Each row was made from one walk, in order. Every step used is in the known rows, and no mark comes twice. Write each row's walk.
Known rows
K, A: [  5  -4 -10   6  -9   0   5 -28  -5   4  -4 -13  15   1  -2   0  -2   3
  -2  12  -1  -3   7  -6  -2   1   6  -2  -6  -4  -9   0  -9 -12  -1  -1]
Q, Z: [  0   4   7   1 -18   1  -7 -11  -5   2   2   3  -8  -3 -13   5 -24  -4
   1  -6  -2  -9  -1   1  -5  -1   0  -9 -22  -3 -24  -1  -2   1  -2 -11]
J, M, Q: [ -2   3   4   9  19   0  -1  -9  -1  -4  -1   2  13  -5   1  12   2  -2
  -1  -6  -1 -38  -4  -6 -16 -16   8 -11 -11  -1  -4  -5  -5   3   6  -5]
A, X, Z, Q: [ -8  -4 -12  -5  -2  -4   6 -24  -6  -5  -2  -3   0   2   1  13  -1  -4
 -13  -9   0  -5 -18   1  -2  -2 -14 -10  19   1   6  -1  -3   7   4  -6]
Z, Q, P: [ -6   5 -16   5  18   0  -2 -12  -1  -3   2   4 -16  -3   9  18 -15   7
  -8  -6   4 -14  -1   1  -5  -6   9  -5   1  -5  -8  -4 -17  -1   2  -3]
P, Q, Z, G: [ -9   3   1   7 -24   3  -9  -8 -10  -3   4   3  -9   4  -8   3 -11  -8
   0   7  -1 -14  -1   4 -12   1  12  -3 -24  -6 -18   3  -1  -2 -21 -12]
J, M, H, P: [ -4  -3   9   1  18   1  -2 -11  -2  -7   1   4   9  -4   2   3   0   3
   1  -4 -28 -11  -2  -4  -8 -11  -4   0 -18 -16  -6  -7  -2   0   6  -6]
V, H, P: [ -9  -2  -6  -2  -8  -2   1 -15  -1  -3  -4   9  -6  -1  -3   8   2  -1
 -10   1 -12  -6  13 -12  -1  13 -17  -4  -3 -26  -3 -22  -7   4   2  -6]
V, H, M, J: [-10   3  -6  -4  -6   8   1 -19   0 -20 -10   9 -15  -8  10   4  14  -5
  -4   2  -4 -10  10 -11  -3   8 -22   0  -4  -6  -5 -20  -6   6   2   0]
A, X, P, Q: [ -6  -2  -3   3 -10 -14   1 -18  -9  -6  -2   6   1  11   9   0   5  -1
  -8   4   2  -7  -4   0 -13   4 -11 -14   4   1   2  -2  -8   5  -5 -10]
Q, P, X: [ -3   9  -7   6   8   1  -7 -14 -10   1   2  -1  -6   0   9  -5  -5  11
   0   8  -3  -7   9  -3  -2   2  -9  -4  -8  -6  -8  -3 -22  -2 -10 -11]
K, A, X, Z: [  2  -8 -15   0 -13  -4   8 -39  -7   4  -5 -17  20   5   0   1   3   1
  -8   9  -1  -1  -5  -5   0   2  -7  -7   7  -1  -2   2  -6  -5   3  -3]
K, A, X, P, Q: [  1  -6 -13   6 -14 -11   6 -35  -8   3  -5 -10  18  10   2  -2   5   2
  -7  16   3  -5   4  -5  -8   4  -4 -10   0   0  -6   1  -9  -8  -2  -4]
J, M, Q, P, X, Z: [ -2   7   1   9  22   1  -6 -14  -4  -1   0   0  14  -4   4   8   2   3
   0  -3  -2 -41   2  -6 -11 -15   1 -10  -6  -2  -3  -5 -11   4   3  -7]
H, V: [ -5   8  -1  -2  -3   2  -1 -15   0  -9  -3  -1  -9  -4  -3  -8  13  -7
 -11   2 -20 -12  -3  -3  -4  -1   9 -13  -5 -17 -10  -1  -6  -6   0  -3]
Q, Z, X: [-13  14   1   1 -20  -3 -10  -8  -4   4   2   8  -6  -3  -1  16 -23  -3
   6 -10   0  -5  -5  -2  -6  -2  -5  -8 -25  -2 -23  -1  -1  -5  -1 -13]
R, G: [-12   1  -1  -2 -13   1  -5 -10  -7  12  -3   3  -4 -19  -6   1 -10  -6
   1  -2 -11  -4  -3  -6   5  -3   8  -2 -12 -15  -2 -13 -17 -14  -4  -1]
P, X, E: [ -2  11   0   3   0   6   4 -12 -11  -8  -4   1  -4  -4 -17  -4   2  -1
   0   7  -3  20   4  -3  -4  12 -10   3   2  -4   4  -1  -8  -6 -16  -1]
P, Q, Z, G, R: [ -6   6   1   8 -27   3  -9  -8  -8   0   7   5  -7   3  -1   3 -11  -6
  -2  10  -1 -14  -1   6 -14   0   8  -4 -27  -7 -17   5  -2  -2 -20 -16]
J, M, H, P, X: [ -5   0   8   2  19   1  -1 -12  -4  -7   1   3  10  -4  -6   1   2   2
   1  -1 -28 -11   0  -6  -7 -10 -10   1 -18 -16  -6  -6  -2  -2   1  -6]
E, X, Z: [  7   6   7   1 -11  11  -3   2   2   0   0   2   6  -1 -13   1   4  -3
  13  -3 -12  -1   3  -3   3  -4   2  13   7  -8  17  -7  -4  -4 -15  -1]
A, X, R, G: [-10  -1  -7  -5 -16  -5   4 -25 -11   8   5  -1  -7  -6   2   3  -2  -3
 -15  -7  -2  17 -15   0  -3  10  -5 -10   3  -4  -1  -3 -10   3   7 -10]
P, Q: [ -1   3  -2  10 -22   4  -5  -5  -8  -8   0  -1  -7   3   9  -3   4  -2
   2  11  -2 -11   2   3 -11   3  12  -1  -6  -7  -3  -1  -7   0 -19  -4]
M, H: [  4   0  15   1  -1   2  -3 -11  -3  -2   4   6  -7  -4  12  -5  -6  -1
  -7  -2 -19   9   1   4   3 -12  -4   7  -7 -14  -6  -5  -8   0  -3   0]
V, H, P, Q, Z: [ -9   1  -5   1 -22   0  -3 -15  -3  -4  -2   9  -9   2  -6   6  -1  -2
  -8   5 -11 -11  14 -10  -5  14 -13  -5 -10 -27 -10 -20  -4   5  -5  -7]
V, H, P, X, Z: [ -9   4  -6  -1  -8   0   1 -17  -4  -4  -4   6  -3   0 -14   5   5  -2
 -10   4 -13  -5  17 -14   2  14 -25  -2   5 -26   1 -22  -6   3  -4  -4]
H, M, J: [ -2   3   0  -4  -1  11  -3 -18  -2 -26 -11   2 -25  -8   8   9   7   2
   8  -2  -1 -13  -5  -2 -14  -4  -5  -1  -7   2  -3  -4  -3  -3  -2   1]
X, Z, G: [ -9  -2  -2  -2   1   5  -4 -12  -7  -2   1  -1   4  -2  -5   6  -3  -6
  -2  -6  -6  -7  -2   3   3  -3   4   4  12  -3  10  -4  -5  -6  -7  -7]
V, H, P, Q, Z, X: [-15   6  -8   1 -23  -2  -4 -13  -2  -3  -3  11  -8   1   0  12  -1  -2
  -5   3 -10  -9  13 -11  -5  13 -16  -4 -12 -27 -10 -20  -3   3  -5  -8]
V, H, P, X: [-11   3  -7   0  -6  -2   2 -16  -4  -4  -4   8  -5   0 -15   5   4  -2
 -11   5 -13  -5  16 -15  -1  14 -25  -3  -3 -26  -4 -21  -6   2  -5  -5]
E, X, A: [  6   8  12   4  -8   7  -1   6   3  -2  -1 -12  10   6 -12   1   2  -1
  13  -3 -13  -3   2  -3   9  -2   5   8 -13  -8   3  -6  -4   0 -18  -4]
Q, P: [ -1   2  -7   4   5   1  -8 -12  -4   1   2   0  -6  -2  25  -1  -9  12
   1   3  -3  -8   5   1  -3   1   3  -5  -8  -5  -7  -5 -23   1   0 -10]
V, H, P, Q: [-10   0  -7   2 -17   0  -1 -13  -3  -6  -4   8  -7   2   0   5   5  -1
  -9   7 -12  -9  15 -10  -4  14 -12  -3  -4 -27  -3 -21  -6   5  -6  -5]
G, R: [ 12   7   2   4 -13   4   0  -7   1   5   7   6   4  -5  24   1  -3   3
  -7   6  -2  -5   0   5  -9  -2  -9  -6 -15  -7  -2   5  -9   0   2 -17]
H, P, X, A: [ -2   4   2   0  -2  -3  -2 -13  -9  -5  -3 -13  -4   9 -26  10  -7   8
   0   1 -15  -8   4  -6  -2   5  -8  -5 -10 -27  -4  -6  -4  -5 -12  -8]
K, A, X, Z, Q: [  0  -7 -19   0  -8  -4   9 -39  -6   3  -5 -16  17   5  -4   7   0   1
 -11   7   2  -4  -6  -5   0  -1  -6  -7  10   0  -3   2  -6  -6   5  -1]
E, X: [  3   5   7   4  -5   8   0   5   3  -1   0   6   1   0 -14   2   2  -3
  10   0 -11   1   2  -5  -3  -4   4   9  -9  -8   7  -6  -6  -5 -15  -3]
H, M: [ -7   2  -1   1   0   5  -1 -19  -3  -9  -5  -1 -27  -9   4   6   6   1
   9   0   6 -18  -3  -2 -10   3  -1   0 -15   6  -1  -3  -6  -9  -1  -1]
V, H: [ -8   1  -5   2  -7   1   2 -12  -1  -3  -3   9  -1  -4   7  -1   6  -7
 -11   1  -6  -4  13 -10   3  11 -16  -2  -1 -10  -5 -20  -9   6   1  -4]
E, X, P, Q: [  6  10  11  10 -12   1  -6   8   1  -3   0  13   2   7  -9  -2   7  -1
  14   8  -7  -6  15  -3  -9  -1   7   8  -4  -8  12  -8  -8  -7 -22  -2]
A, X: [ -8  -6  -7  -4  -4  -7   7 -21  -7  -4  -2  -1   1   4   5   5   0  -3
 -12  -3  -2   0 -17  -1  -8   1 -15 -13  -2   1  -2   0  -5   7   2 -10]
V, H, M, Q: [-10   6  -3   3  -4   1   1 -21   1  -5  -5   9 -20  -8   6   8  12  -6
  -8   1   8 -27  11 -11  -5   4 -14  -4  -7  -5  -4 -20  -8   4   3   1]

Write each row's walk
[-12  15  -2   7 -40   1 -14  -8 -10   5   6   4 -12  -4   4   6 -11  -5
   5   3   0  -3  -1   2  -8   5  12  -2 -19  -9 -17  -1  -5  -6 -15  -9]
P, Q, Z, X, R, G
[ -1  11   0   3  -4   3  -2 -12 -12  -4  -1  -4   3  -1 -19  -4   3  -3
   0   4  -5  -4   6  -4   3   1 -14   2  12  -4   6  -3  -6  -6 -16  -3]
P, X, Z
[ -1   6   3   8 -32   4 -10  -7  -8  -5   3   1 -10   3  -2  -1 -10  -4
   3   8  -1 -14   1   4 -11   2  10  -4 -18  -6 -17   1  -2   1 -18  -8]
P, Q, Z
[  0  -6 -22   0  -6  -4   6 -41  -7   5  -4 -16  16   5   4   6  -1   5
 -10   8   2  -5  -5  -4   0   0  -6  -7   8  -1  -5   1 -11  -5   5  -3]
K, A, X, Z, Q, P
[-16  17  -3   4  -8  -5  -6  -3  -3  -2  -2 -11   8   3  21  16  -3   2
  10 -10  -2  -2  -6  -2   6   0  -2  -3 -13  -3  -6  -4  -6  -6  -5  -9]
Z, X, A
[ -7   4   5   0 -11   1  -6 -12  -5   8   8   9  -4  -2 -11  10 -26  -6
  -6  -3  -2  -9  -4   4  -9  -4  -3  -8 -34  -4 -24   5  -2  -4  -4 -22]
Q, Z, G, R
[-10   7   0   2  -9   1  -1 -23   0  -3  -4  10 -22  -8   0   9   6  -8
  -8  -1   9 -29  11 -11  -5   4 -15  -6 -13  -5 -11 -19  -6   5   3  -2]
V, H, M, Q, Z
[ -3   8   0   0 -20   4  -5 -14  -9  14  10   0 -14 -18  -1   0  -8  -2
  -6  -8  -4  20   3   1   2  13  18   1   3 -11  -2  -9 -15  -7   3  -5]
X, R, G
[ -6  11 -14   6  19  -1  -3 -13  -5  -4   2  -6 -11   1  -1  15 -13   8
  -7  -3   3 -15   2  -1   1  -4   2  -4  -1  -5 -11  -3 -17  -1  -6  -3]
Z, Q, P, X, A
[-16  16  -8   0  -8   2  -1  -6  -2  -4  -5   9  -3  -7  22  17  -2   1
  10  -7   0  23  -7  -1  -6   9  -1   3  -3  -3   6  -3  -7 -10  -1  -5]
Z, X, E
[ -8  -3 -15  -6   1  -4   3 -25  -6  -3  -1  -3  -1   3   9  12  -3   1
 -13  -8   0  -6 -16   2  -2  -2 -14 -10  17   1   5  -1  -8   8   5  -7]
A, X, Z, Q, P
[  2  -5 -16   2 -15  -5   9 -39  -9   7   1 -16  11   4   0   1   1   3
 -13   9   3  11  -3  -4  -5   9  -1  -8   2  -1  -9   3  -8  -5   6  -6]
K, A, X, R
[ -1   9  -7   4   4   3  -9 -15 -10   1   2  -3  -2   0  10  -5  -3  11
   1   6  -4  -8   9  -1   2   2 -10  -1   4  -5  -1  -4 -21  -1  -9  -9]
Q, P, X, Z
[  1  -4 -11   5 -19 -11   3 -36  -9   4  -4  -9  16  10  -3  -1  -2   2
  -6  15   4  -7   4  -5  -8   4  -5 -12  -7   0 -13   2  -7  -7  -1  -6]
K, A, X, P, Q, Z
[-10  16   5   3 -18  -9 -13  -7  -3   4   2  13  -4  -1   0  14 -22  -2
   8  -9   2  -7   4  -2  -7  -1  -5  -9 -21  -1 -20  -4  -4  -7   0 -14]
Q, Z, X, P
[ -6  10 -17   5  19   3   0 -14  -5  -5   0   5 -16  -4  -1  15 -12   7
  -7  -1   4  -3   1   0  -5   0   2  -1   4  -5  -5  -3 -17  -3  -4  -1]
Z, Q, P, X, E
[ -2   9   3  11  24   0  -5 -12  -4  -3   0  -7  16   0   4   8   2   4
   0  -3  -2 -42   1  -6  -9 -14   2 -12 -16  -2  -9  -5 -11   5   1  -9]
J, M, Q, P, X, A
[ -8   4  -2   2 -25  -2 -10 -10  -6  -3   0   3 -15   6 -10  18 -14   6
   5   2 -10 -11   0  -1 -16   3   5  -7 -18 -27 -10  -4   0  -5 -11 -10]
H, P, Q, Z, X
[-13   0   5   0  -6  -1  -6 -12  -7   3   4   7  -7  -2 -21  11 -26  -8
  -4  -7  -3  -9  -4   1  -7  -3   3  -7 -29  -3 -25   1  -1  -5  -6 -16]
Q, Z, G
[  6  11  13   9 -17   0  -8   7   1  -1   1  14   1   6 -15  -1   0  -2
  14   6  -6  -8  15  -3  -9  -1   6   6 -10  -8   4  -8  -6  -6 -22  -4]
E, X, P, Q, Z
[ -2  10  -7   4   7   4  -5 -16 -10  -2  -1   0  -7  -2  11  -5  -4  12
   2   9  -3   8   8  -1  -2  10  -7  -1  -4  -6  -2  -3 -22  -2  -9  -8]
Q, P, X, E
[-13   2  -6   0  -6   3   2 -19   0  -7  -6   7 -17  -9   8   2  14  -5
  -4   3   0 -14  12 -11  -1  13 -18   0  -9  -3  -4 -19  -7   2   2  -2]
V, H, M
[  0   9  12   8 -11   0  -8   6  -1   0   2  16   1   7 -19   2  -1  -5
  12   6  -7  -8  13  -3  -9  -2   8   7 -14  -8   4  -7  -6  -9 -24  -7]
E, X, P, Q, Z, G
[ -6  -3  -2   0  -1 -15   3 -19  -7  -4  -3   7   3   8   7   2   2  -1
  -9  -2   1  -4  -5  -2 -10   3 -15 -15   5   2   2  -4  -9   4   3 -11]
A, X, P
[ -6  15  -1   4 -10   2  -2 -14 -15   9   7  -1 -10 -11 -22  -4  -1  -3
  -6   2  -4  15   7  -5   1  11  -3   1   1 -10  -3  -5 -13 -10 -12  -4]
P, X, R, G
[  0   5 -11   0   3   5  -6 -15  -2  -3   1  -2  -5  -4   8  12  -9   4
  -2  -8  -1 -14   0   3   4  -4   5   1  23  -4   7  -6 -13   0   1  -1]
X, Z, Q, P
[  0   4  -8   0   0   5  -3 -12  -2  -5   0  -2  -3  -5  -3  13  -7  -2
  -3 -10  -1 -12  -2   2   3  -5   5   2  25  -4   9  -5  -6  -1   0   2]
X, Z, Q
[ -6   0  -1   2 -15 -15  -2 -19  -9  -4  -1   7   0  11   4   1  -1  -2
  -7   3   3  -8  -5   0 -13   4 -12 -16  -2   1  -5  -1  -6   5  -4 -12]
A, X, P, Q, Z
[ -4  -2   8   4  12   2  -3 -10  -3  -8   1   3   9  -2   4   1   2   2
   2   0 -27 -14  -1  -3 -10 -10  -1   1 -19 -17  -6  -6  -1   0   0  -6]
J, M, H, P, Q
[-16  19  -5   9 -12 -12 -11  -1  -4  -2  -1  14   0   3  25  13   2   1
  10   0   4  -6   8  -2 -11   1   0  -3  -3  -3   2  -6 -10 -12  -9  -7]
Z, X, P, Q
[  6   8  12   7  -2  -1  -4   6   3  -1  -1  14   4   4 -12   0   3  -1
  13   1  -8  -3  14  -5  -5  -2   3   7  -2  -7  12 -10  -9  -7 -14  -3]
E, X, P
[ -9  13  -1   7 -34   4 -10  -6  -7  -5   1   5 -10   1   7   6  -9  -3
   8   5   1  -1  -2   4 -12   6   8  -1 -18  -5 -13   1  -2  -3 -17  -8]
P, Q, Z, X, E
[ -8  10 -17   6  20   0  -2 -13  -5  -3   2   4 -15  -2  -2  16 -12   6
  -8  -1   4 -13   2  -2  -4  -5   1  -4   1  -5  -9  -3 -17  -3  -4  -2]
Z, Q, P, X
[  4   8  -1   1  -1  10  -4   0   4   0   1   4   0  -1 -10   9  -1   1
   9  -4  -8  -6   2  -2   3  -7   5  12   9  -8  14  -8  -9  -3 -12   0]
E, X, Z, Q, P
[  2   4  10  -2   4  -1  -4 -17  -5  -4   3   4 -13   0 -13   7  -9   3
  -9  -2 -24   5   3   0   1 -12 -11   8   1 -30  -1  -7  -4  -5  -7   2]
M, H, P, X, Z, Q
[ -7  12   7  10  13  -6  -8  -9  -1   0   0  10  12  -3   0  17  -7  -3
   4 -10   2 -41   0  -7 -17 -16   3 -15 -19   0 -13  -6  -3   1   8 -10]
J, M, Q, Z, X, P
[ -7   8  -9   3  10   2  -9 -16 -11   2   3  -2  -2   0   6  -2  -4   9
  -1   6  -4  -8   8  -1   2   1  -9   0   0  -6  -2  -3 -21  -4 -11 -11]
Q, P, X, Z, G
[ -6  -6  -6  -6  -9  -4   4 -23  -7  -4  -2  -4   5   4   5   4   3  -3
 -10  -6  -3  -1 -16   1  -2   1 -16  -9  14   1   7  -1  -3   8   2  -9]
A, X, Z
[ -3  13  -6   4   4   3  -1 -13 -10  -5   0  -2  -2  -2 -23   5  -1  -3
  -4   0  -1  -7   4  -4   2  -2 -12   2  16  -4   4  -3  -6  -5 -14   0]
P, X, Z, Q
[-10  -6  -8  -6  -4  -4   5 -24  -7   1   2  -1   8   4   7   7   2  -5
 -15  -4  -3  -2 -18   3  -4  -2 -19  -9   6   0   7   3  -3   4   1 -16]
A, X, Z, G, R
[-10  13  -2   8 -33   1 -12  -5  -7  -3   3   4  -8   2   6   7  -9  -4
   7   5   1 -11  -1   2 -12   1   6  -4 -21  -5 -17   1  -1  -2 -18  -9]
P, Q, Z, X
[  3   7   5  12 -12  -9 -10  -4  -6  -6  -1  11  -2   6   9  -5   3   1
   4   9   1 -14  18   1 -13   4   9  -5   4  -3   3  -7 -12  -5 -13  -4]
X, P, Q
[  6  13   3   9   6  -1  -9 -17  -6   4   2   1  -8   1   4  11  -6   5
  -8   0  12 -34   6  -1  -8 -17   3 -11   5  -9  -2  -5 -19   3  -6  -4]
M, Q, P, X, Z
[ -5  13  -8   4   0   2  -9 -17 -12   9   7  -1 -11  -7   7  -6  -6  11
  -3   5  -3   5  10  -2   1   9  -2  -2  -5  -9  -7  -6 -26  -5  -6 -10]
Q, P, X, R, G
[ -3   7   1   6   6   2  -6 -23  -2  -4  -3   0 -33  -7  12  14   3   6
   3   0  17 -39  -1  -1 -16 -10   5  -8 -14   3  -3  -4 -14  -4   2  -1]
H, M, Q, P
[  3  -1  13   0 -11   0  -6 -12  -4  -5   3   5 -15   2   4   1  -6   4
  -5   4 -25   4   3   4  -5  -9   0   6 -10 -31  -4  -6  -4  -2 -10  -1]
M, H, P, Q
[ -3   5  12   0 -16  -2 -10 -12  -4  -2   4   7 -15   2   4   7 -12   3
  -2   0 -23   5   0   4  -5 -10  -4   5 -18 -30 -11  -5  -2  -4  -9  -4]
M, H, P, Q, Z, X
[ -4  10   1   7   8   2  -6 -24  -5  -4  -3   0 -32  -7   4  12   5   5
   3   2  17 -38   2  -3 -15  -9   0  -7 -14   2  -3  -3 -14  -5  -3  -1]
H, M, Q, P, X
[  4   8   2   1  -4  10  -1   2   4  -2   0   4   1  -2 -18  11   0  -4
   9  -6  -9  -4   0  -2   2  -7   5  13  11  -8  16  -7  -4  -4 -13   2]
E, X, Z, Q
